Every row comes from one small tree of marks. The marks that hang from a mark follow it in brackets, in alphabetical order. Every link used is in the known rows. Which tree was each row made from?
Known rows:
lefenib{piguk{dubas}}: |  27.0 |  -5.7 | -34.3 |  12.6 |  27.7 |  21.6 |  65.8 |   0.2 | -47.7 |   7.9 |  19.1 | -20.4 |  15.2 |  23.0 |  15.4 |  24.3 |  -6.4 |  16.8 |  -8.5 | -18.3 |   4.5 |
piguk{dubas{rubavun}}: |  37.5 |  29.0 | -11.7 |  17.7 |  22.8 |  14.2 |  52.3 |  13.7 | -44.9 |  20.8 |  -6.4 | -30.9 |  17.7 |  27.3 |  -3.9 |   3.6 | -14.4 |   4.1 |   8.9 |  -1.9 |  21.3 |
pesibe{solag{dubas lefenib}}: |  67.2 |  17.1 |  41.9 |  -4.7 |  -6.8 |  24.2 |  29.0 |   6.7 | -28.5 |  25.7 |  21.2 | -10.4 |  25.2 |  25.7 |  11.7 |  16.3 |  42.0 |  17.4 | -19.0 | -15.6 | -22.0 |
fato{kunev rubavun{dubas}}: |  32.5 |  76.8 | -49.9 |  10.1 |   0.8 |  22.2 |  23.3 | -20.3 | -48.6 |  14.7 |  -0.6 | -32.9 |  10.9 |  13.7 |   5.3 | -20.0 | -73.0 | -30.3 |  48.8 |   2.9 |  27.2 |
dafo{solag{dubas{rubavun{fato{kunev}}} lefenib{piguk}}}: |  58.2 |  30.5 |  23.1 |  -4.7 |  14.1 |   9.6 |  45.0 | -30.3 | -28.4 |  16.5 |  44.0 | -22.0 |  29.5 |   2.3 |  14.2 |   1.9 |  -5.9 |   7.9 | -20.5 | -36.8 |  22.5 |
rubavun{dubas lefenib}: |  54.5 |  27.6 | -39.0 |   7.8 |  11.3 |  15.5 |  35.1 |  -7.0 | -36.6 |   0.6 | -21.0 | -36.7 |  20.0 |  11.2 |  12.9 |  -8.1 | -12.1 |  25.7 |  29.6 | -10.4 |   3.8 |
solag{lefenib{piguk rubavun{dubas fato}}}: |  40.2 | -10.4 |  -7.7 |  -5.8 |  33.2 |  19.1 |  55.5 | -22.3 | -31.3 |   9.6 |  19.5 | -31.9 |  25.8 |   2.7 |  12.2 |  11.8 |  27.0 |   7.2 | -20.4 | -20.3 |  -3.5 |
dafo{solag{dubas{piguk} lefenib{rubavun{fato{kunev}}}}}: |  62.3 |  26.1 |  41.7 | -10.9 |  11.4 |   8.3 |  41.6 | -27.2 | -25.1 |  17.0 |  42.6 | -24.0 |  33.4 |   8.6 |  17.3 |   6.8 |  -3.7 |  20.0 | -21.7 | -26.6 |  25.8 |
fato{kunev rubavun{dubas{piguk}}}: |  31.7 |  75.0 | -62.0 |   8.5 |  -1.0 |  20.8 |  13.3 | -28.7 | -47.3 |   9.1 |   7.1 | -34.1 |  13.1 |  15.8 |   7.7 | -17.4 | -78.2 | -35.1 |  54.8 |  -1.6 |  26.4 |
fato{kunev rubavun{lefenib{piguk solag{dubas}}}}: |  39.5 |  48.9 | -47.2 |  -1.7 | -16.5 |  22.1 |  26.5 | -28.2 | -48.7 |   6.5 |  13.4 | -40.8 |  13.7 |  13.7 |  16.3 |   6.2 | -44.3 |  -1.9 |  12.7 | -29.0 |  15.2 |
fato{kunev rubavun{dubas lefenib{solag}}}: |  44.9 |  66.1 | -52.0 |   4.6 | -11.9 |  20.1 |  18.4 | -29.3 | -47.3 |   8.2 | -11.6 | -44.8 |  14.4 |   5.8 |   9.4 |  -9.8 | -53.3 |  -0.7 |  37.7 | -18.1 |  24.2 |
piguk{dubas{rubavun{fato}} lefenib{solag}}: |  46.1 |   4.3 | -30.0 |  18.4 |  31.3 |  14.3 |  75.6 |  10.9 | -47.3 |  19.1 | -22.1 | -38.1 |  14.6 |  28.5 |  -1.4 |  20.4 |  10.6 |  33.5 | -22.6 | -50.0 |  35.1 |
piguk{lefenib}: |  36.6 |  19.5 | -30.1 |   2.2 |  16.0 |  22.5 |  70.6 |  17.4 | -44.2 |  14.1 |  -0.7 | -16.6 |   8.5 |  45.0 |   8.4 |  13.0 | -13.6 |  31.0 |  -2.3 | -24.8 |  12.9 |
lefenib{rubavun{fato{kunev}}}: |  44.2 |  23.5 |   6.5 |  -5.3 |  25.2 |  34.2 |  60.4 |  12.4 | -28.7 |  14.3 |  -7.4 | -37.3 |  22.6 |  14.8 |   6.6 |  -2.1 | -23.1 | -18.0 |   3.8 |   4.0 |  17.1 |
solag{dubas}: |  54.7 |  30.2 |  14.3 |   5.5 |  19.5 |  19.6 |  50.8 |   3.1 | -38.8 |  21.9 |  24.2 | -18.4 |  16.9 |  34.7 |  14.6 |   3.4 |  -5.8 |  -4.8 | -17.1 |   0.2 |  -7.7 |
pesibe{solag{lefenib}}: |  57.9 |  23.5 |  26.8 |  -9.3 | -11.2 |  30.3 |  35.0 |  13.9 | -28.8 |  21.2 |  12.5 |  -6.4 |  24.2 |  26.2 |   7.4 |  16.2 |  24.3 |  29.6 |  -1.5 | -10.9 | -12.5 |
solag{dubas{piguk rubavun{fato}}}: |  58.0 |  37.2 | -18.2 |   4.7 |  25.1 |  17.3 |  33.0 | -10.1 | -31.0 |  11.5 |  28.1 | -29.6 |  23.7 |  29.8 |   9.9 |  -9.5 | -22.5 | -43.7 |  -1.2 | -10.8 |   3.4 |
piguk{lefenib{rubavun{dubas{solag}}}}: |  51.3 | -12.9 | -33.1 |   8.3 |  27.1 |  16.1 |  64.1 |   6.7 | -40.5 |  17.3 | -13.4 | -36.4 |  14.9 |  33.3 |   9.0 |  13.9 |  30.4 |  21.5 |   2.7 | -32.8 |  20.2 |
fato{kunev rubavun}: |  26.3 |  78.7 | -33.6 |   0.8 |  -9.5 |  27.5 |  30.5 |  -8.6 | -48.9 |  15.5 |  11.0 | -26.1 |  10.2 |  26.5 |   5.4 | -11.8 | -81.9 | -21.5 |  37.6 |   5.7 |  27.6 |
lefenib{solag{dubas{piguk rubavun{fato{kunev}}}}}: |  70.5 |  31.4 | -11.7 |  -1.8 |  14.8 |  27.5 |  45.2 | -22.1 | -33.5 |  19.2 |  18.0 | -32.3 |  23.1 |  18.5 |   9.8 |  11.4 |  -0.4 | -12.4 | -23.3 | -31.8 |   0.1 |
dafo{solag{dubas{piguk{lefenib}}}}: |  60.7 |  32.2 |  16.6 |  -2.6 |  10.2 |   6.1 |  51.1 |  -9.6 | -34.1 |  15.5 |  39.2 | -11.6 |  24.1 |  30.1 |  21.0 |   7.5 | -17.1 |  31.6 | -11.9 | -26.8 |  33.4 |
solag{lefenib}: |  39.3 |  29.0 |  11.9 |  -9.7 |   8.4 |  23.0 |  50.7 |  -9.8 | -36.6 |  18.4 |  24.5 | -12.9 |  20.2 |  27.0 |   5.8 |   9.6 |  -5.8 |  29.9 | -12.6 |  -4.1 |  -6.2 |

Which tree is each row?
|  54.9 |  33.1 | -35.8 |   8.1 |  23.6 |  19.0 |  35.0 | -11.1 | -33.2 |  10.1 |  18.4 | -36.1 |  19.8 |  28.1 |   7.5 |  -4.5 | -21.4 | -43.5 |   1.1 | -30.7 |   3.9 |
solag{dubas{piguk{lefenib} rubavun{fato{kunev}}}}
|  70.3 |  23.1 |  33.2 |  -4.0 |  -6.7 |  20.8 |  23.9 |   5.4 | -26.5 |  26.6 |  18.3 | -17.2 |  26.2 |  22.8 |   5.7 |   9.9 |  46.0 |  -0.7 | -12.7 | -18.3 | -19.7 |
pesibe{solag{dubas{rubavun} lefenib}}
|  67.5 |   8.8 | -81.0 |   4.9 |   8.9 |  25.9 |  15.4 | -23.0 | -27.3 |  -8.4 |  10.7 | -45.1 |  35.4 |  32.8 |   8.6 |  -7.7 | -26.0 | -19.4 |  48.1 | -42.4 |  35.0 |
dubas{piguk rubavun{fato lefenib} solag}
|  63.1 |   9.2 |  29.5 |  -7.8 |  -3.5 |  24.5 |  32.1 |   9.3 | -25.7 |  23.3 |   1.5 | -18.5 |  26.6 |  15.4 |   7.1 |  14.9 |  48.5 |  20.6 |  -1.0 | -10.5 | -11.2 |
pesibe{solag{lefenib{rubavun{dubas}}}}
|  60.0 |   8.8 | -52.6 |  14.0 |  38.4 |  27.8 |  34.5 | -31.9 | -30.7 |  -1.0 |   8.8 | -28.8 |  32.1 |  16.0 |  14.6 | -12.7 | -25.7 |  -5.2 |  30.0 | -27.2 |  28.0 |
rubavun{dubas{piguk solag{lefenib}} fato}
|  59.9 | -14.0 | -76.0 |  17.3 |  32.3 |  27.3 |  42.9 | -23.1 | -33.7 | -15.1 | -11.8 | -43.4 |  29.7 |   4.0 |  23.9 |  -7.1 | -11.8 |  13.6 |  28.9 | -44.6 |  25.2 |
rubavun{dubas{solag} fato lefenib{piguk}}
|  56.4 |  31.8 |  20.1 |  -0.8 |  23.3 |  13.8 |  38.9 | -18.9 | -30.7 |  22.0 |  30.2 | -28.5 |  25.5 |  19.5 |   3.8 |  -4.9 |  11.9 | -18.9 | -29.2 | -15.7 |  -8.2 |
solag{dubas{rubavun{fato}} lefenib}
|  49.6 |  20.9 |  -8.3 |   4.5 |  35.4 |  29.5 |  53.0 |   0.7 | -28.8 |  13.2 | -19.5 | -44.3 |  23.3 |   2.2 |   6.5 | -10.8 | -13.6 | -26.6 |  16.0 |   1.2 |  17.3 |
lefenib{rubavun{dubas fato{kunev}}}
|  49.9 |  48.2 | -30.0 |  -2.5 |  12.4 |  24.5 |  43.3 |   8.9 | -29.4 |   2.1 | -10.9 | -37.4 |  23.3 |  20.7 |   0.6 | -19.5 | -40.2 | -14.9 |  22.6 |  -8.3 |  21.3 |
dubas{rubavun{fato lefenib}}
|  57.5 |   3.7 | -53.5 |   7.9 |  20.1 |  34.2 |  34.3 | -31.8 | -30.8 |   9.9 |  17.7 | -40.7 |  30.3 |  13.1 |   0.8 |  -2.5 |  -4.0 | -30.0 |  22.4 | -47.3 |  21.3 |
dubas{rubavun{fato{kunev}} solag{lefenib{piguk}}}
|  45.5 | -22.4 |  -5.1 |  13.1 |  35.7 |  14.4 |  86.4 |  16.4 | -46.1 |  21.2 | -23.3 | -40.6 |  16.8 |  28.6 |   6.3 |  34.2 |  34.0 |  53.2 | -39.2 | -44.7 |  33.1 |
piguk{dubas lefenib{rubavun{fato} solag}}
|  55.8 |  28.4 | -30.7 |   6.5 |  26.2 |  14.8 |  39.1 |  -7.8 | -33.7 |  10.5 |  22.7 | -31.3 |  20.4 |  34.1 |  10.0 |  -4.2 | -13.5 | -36.0 |  -5.6 | -26.1 |   6.3 |
solag{dubas{piguk{lefenib} rubavun{fato}}}
|  40.5 |  39.0 | -81.9 |  13.6 |  -6.8 |  20.8 |  12.6 | -37.2 | -48.7 |   0.5 |   0.1 | -46.9 |  16.8 |   8.5 |  15.1 |  -8.1 | -47.6 | -13.5 |  54.8 | -30.2 |  27.6 |
fato{kunev rubavun{dubas{solag} lefenib{piguk}}}
|  44.8 | -16.4 | -10.4 |  14.5 |  32.6 |  18.8 |  82.2 |  12.5 | -45.5 |  20.7 | -27.3 | -45.0 |  16.2 |  22.1 |   4.2 |  33.7 |  26.5 |  44.1 | -33.1 | -48.8 |  30.8 |
piguk{dubas lefenib{rubavun{fato{kunev}} solag}}
|  68.3 |  27.9 |  -6.8 |   2.6 |  -1.6 |  28.7 |  20.9 |  10.2 | -26.0 |  15.1 |   6.4 | -23.8 |  23.8 |  24.9 |   8.7 |   5.5 |  10.7 | -24.3 |   9.3 | -30.2 |  -6.7 |
pesibe{solag{dubas{piguk{lefenib} rubavun{fato{kunev}}}}}
|  45.0 |  14.9 |   0.2 |  -6.6 |  23.5 |  22.5 |  40.3 | -22.8 | -28.2 |  12.5 |   9.1 | -35.5 |  27.5 |   4.9 |   5.3 |   2.3 |   2.7 |  -0.8 |  -1.9 | -11.7 |   0.4 |
solag{lefenib{rubavun{dubas{piguk} fato{kunev}}}}
|  49.2 | -32.2 | -15.5 |   3.8 |  37.0 |  30.3 |  77.1 | -12.7 | -37.4 |  13.4 |  -0.6 | -48.7 |  24.7 |  -4.3 |  15.2 |  38.1 |  35.0 |   9.8 | -42.9 | -44.9 |  14.6 |
lefenib{piguk{dubas} rubavun{fato{kunev}} solag}
|  60.0 |  23.6 |  28.7 |  -6.4 |  12.1 |   2.6 |  46.6 | -27.1 | -30.8 |  19.9 |  50.2 | -17.5 |  27.9 |  11.5 |  15.6 |   7.5 |  11.5 |  20.8 | -26.6 | -32.2 |  21.0 |
dafo{solag{dubas{rubavun} lefenib{piguk}}}
|  57.0 |   0.9 | -43.6 |  17.2 |  42.9 |  29.6 |  49.4 | -25.4 | -33.6 |   4.0 |   3.4 | -28.5 |  28.5 |   9.6 |  14.8 | -10.3 | -11.8 |  -0.5 |  18.9 | -28.2 |  25.8 |
rubavun{dubas{solag{lefenib{piguk}}} fato}
|  56.9 | -26.9 | -11.5 | -11.4 |  34.0 |  31.3 |  81.7 | -10.2 | -32.1 |  11.8 |  13.3 | -36.5 |  24.7 |   7.5 |  20.4 |  32.1 |  38.9 |  11.0 | -47.2 | -34.6 |   9.8 |
lefenib{piguk rubavun{fato} solag}
|  56.4 | -30.1 | -21.9 |   1.5 |  21.2 |  28.7 |  51.3 | -21.3 | -34.7 |  13.1 |  27.8 | -28.9 |  29.7 |  26.7 |  14.9 |  19.4 |  30.3 |  18.5 |  -4.8 | -34.6 |  16.1 |
dubas{solag{lefenib{piguk rubavun{fato}}}}
|  64.1 |  41.6 |  44.4 |  -6.6 |  13.4 |   5.6 |  47.7 | -18.5 | -28.0 |  21.6 |  39.1 | -17.0 |  30.2 |  14.4 |  11.5 |  -4.3 |  -6.3 |  20.3 | -21.7 | -21.9 |  30.3 |
dafo{solag{dubas{rubavun{fato}} lefenib}}
|  54.9 |  33.6 |  -7.6 |  -2.4 |  17.4 |  16.4 |  21.0 | -34.7 | -28.1 |  13.3 |  38.3 | -34.0 |  28.4 |  15.2 |   4.6 |  -2.6 |  -5.2 | -34.3 | -15.0 | -26.6 | -12.7 |
solag{dubas{piguk rubavun{fato{kunev}}} lefenib}
|  63.1 |  23.3 |  23.8 |  -4.3 |  12.4 |   3.8 |  51.7 |  -8.7 | -31.8 |  17.5 |  36.2 | -17.6 |  25.7 |  27.5 |  20.7 |   9.7 |  -3.8 |  28.3 | -14.8 | -25.9 |  33.9 |
dafo{solag{dubas{piguk{lefenib{rubavun}}}}}
|  49.8 |   7.3 | -25.3 |  26.0 |  30.5 |  21.3 |  51.3 |   5.7 | -43.0 |  17.3 |  -6.5 | -35.8 |  25.5 |  29.8 |  -0.8 |   1.2 | -12.1 |   3.0 |  18.0 | -19.3 |  40.8 |
piguk{dubas{rubavun{fato} solag}}
|  68.1 |  21.6 |  14.5 |  -0.6 |  -5.1 |  26.6 |  24.8 |  13.4 | -28.8 |  18.1 |  19.9 | -10.9 |  23.9 |  33.5 |  16.1 |  13.4 |  18.3 |  -0.5 |   0.9 | -12.3 | -13.3 |
pesibe{solag{dubas{piguk}}}
|  44.5 |  61.2 | -29.5 |   1.9 |  19.6 |  34.4 |  44.7 |   4.4 | -30.2 |  11.9 |  -5.9 | -33.6 |  19.8 |  15.7 |  -5.0 | -21.8 | -55.5 | -45.3 |  27.7 |  -3.6 |  20.4 |
dubas{rubavun{fato{kunev}}}
|  46.3 | -17.6 | -27.0 |   7.0 |  23.7 |  24.2 |  74.7 | -14.0 | -48.0 |  14.9 |  17.7 | -23.7 |  17.3 |  16.3 |  17.5 |  42.4 |  25.5 |  39.4 | -40.9 | -41.3 |   4.4 |
lefenib{piguk{dubas} solag}
